Each row comes from the steps of one walk. Every step used is in the known rows, and no mark comes twice. Write the walk behind each row, first mark first.
Known rows
masu > sobi > vupa > fenuf: [ 14  11  -1 -33  30  17  -4 -12  16 -13  32   0  -4  13   8  21  -5  48
   2]
popu > fenuf > masu > sobi > vupa: [ 16  -5  10 -20  20  -5 -33 -13   9   9  28  -4   8   3   2  16  12  45
  13]
popu > fenuf > masu > sobi: [ 10   5  10  -5  12  -7 -30 -20   1  -1  16  -7  11   8   8   6  13  35
  19]
popu > loleki > masu > sobi > vupa > fenuf: [ 18   1 -21 -43  29  12  -5 -20  14 -15  19 -27  13  11   7  20  -7  49
 -13]
fenuf > masu > sobi > popu: [ 17   6  31   1   7   0 -17 -12  13   0  26   5  11  17  37  14   4  50
  22]
loleki > popu > vupa > sobi > masu: [ 14  13 -17 -17 -54   0 -33 -16 -13  13  24  11  -9   3 -16  12  -5  19
  10]
vupa > fenuf > masu > sobi: [  5  16  12  -9  17  -8   2 -20   9 -16  18  -1  10  20  15   6   6  41
  23]
vupa > fenuf > masu > sobi > popu: [ 13  23  29  -9  27  -4   4 -21  12 -11  25   6   8  18  34  10  -2  49
  23]
loleki > masu > sobi: [ 14  -6 -11 -14   8  23 -27  -8   3 -17  10 -20  12  20  13  17   6  40
  -8]
loleki > popu: [ 12  -1  -2  -6 -45  16 -27  -1  22  -1   4  -3  -6   9   4  11  -5  26
  -7]
masu > sobi > popu: [ 18  11  17  -9  10  21 -20 -12  14  -4  27   5   1  16  34  19  -5  49
   7]
vupa > sobi > popu: [ 20  25  15 -14 -27   6 -17 -13   0  11  25   4   6  11  12  18 -15  29
  15]
masu > fenuf: [ 10   5   0 -16 -34  24  -8 -14  11   4  16  -3   4   5   6  11   0  38
  -7]
sobi > vupa > masu > fenuf: [ 15   5   5 -41 -28  20 -15 -20  37  13  29   0  -2   1  -3  16  -5  41
   1]
fenuf > masu > sobi: [ 10   0  15   1  -3  -4 -19 -11  10  -5  18  -1  13  20  17  10  13  43
  22]
popu > loleki: [ 16   7 -10 -14 -29   1 -17 -22  12   7   9 -14  15   4   0  15  -9  26
   6]
sobi > popu > loleki > masu > fenuf: [ 21   2  -4 -25 -24  23  -7 -22  13   6  12 -22  18   0  25  13 -10  46
 -22]
vupa > sobi > masu: [ 22  17 -16 -25 -37  -2 -17 -23   1   7  29  11  -1   7 -15  17 -10  25
  24]
fenuf > masu: [ 10   3  12   0 -26 -10 -17 -11   5   9  11  -3  17   9   0  10   5  26
  23]
sobi > popu > fenuf: [ 22  16   6 -15   2  11 -29 -22   0  13  17  -4   1  -6   9  15 -13  23
   3]

Which walk is each row?
[ 10  31   8 -13  12   7  -5 -26 -22   9  21   2   4   3  10  13 -14  19
  10] : sobi > popu > vupa > fenuf
[ 23   4  -2 -20  33  23 -34 -18  -2  -8  16 -19   5   6  22  16  -1  39
 -11] : loleki > masu > sobi > popu > fenuf
[ 18   4   1 -34 -15   8 -29 -17  32  12  24  -1   2   4 -11  21 -10  26
  14] : sobi > vupa > masu
[ 11  -1   5  -2 -34  -9 -34 -10  13   9  -1  -8   1   0  -4   1   4  20
   5] : loleki > popu > fenuf > masu
[ 12  10  10 -25   2 -10   0 -13   9   8  22   0  10   5  -7  15  -4  32
  18] : sobi > vupa > fenuf > masu
[ 17  16 -13 -33 -50  11  -5 -25   7   7  33  13  -5   2  -7  13  -6  40
   9] : vupa > sobi > masu > fenuf
[ 19   4 -14 -30 -34  20  -7 -24  15   6  30  10  -7  -2  -3  14  -4  41
   4] : sobi > masu > fenuf
[  8  26  23  -3  10 -12  -4 -25 -23  14  20   3  16   4  11   8  -5  21
  24] : sobi > popu > vupa > fenuf > masu
[ 19  22  15 -23  25   9 -33 -33  26  -3  26  -1  -4   7  22  11  -8  34
  16] : vupa > masu > sobi > popu > fenuf
[  6   3  -4   0 -40  13 -35  -5  -8  10   6  -4  -1   4  -3  11  -1  16
  -6] : loleki > popu > vupa
[ 18  24  23  -8 -16 -18 -23 -22  -9  20  19  -1  14   2   6   8  -5  24
  25] : vupa > sobi > popu > fenuf > masu
[ 11  13 -12 -24 -67  13 -20 -19  -7  13  29  12 -12  -1  -8   7  -1  33
  -5] : loleki > popu > vupa > sobi > masu > fenuf
[ 16  -6 -19 -18   0  13 -22 -19   9 -14   8 -29  21  16  14  14   2  41
  -8] : popu > loleki > masu > sobi
[ 15  16  12  -4  -8  13 -27 -18 -21  21  22   3   9   1  11  18  -7  21
   8] : sobi > popu > vupa
[ 12   5   4  -5 -11 -13 -28 -21  -3  14   8  -9  14  -2  -9   6   5  18
  18] : popu > fenuf > masu
[  3   8   4  -8 -17  11 -41 -19  17  -6  15  -2  -5  17  11   6   4  28
   6] : loleki > popu > vupa > masu > sobi
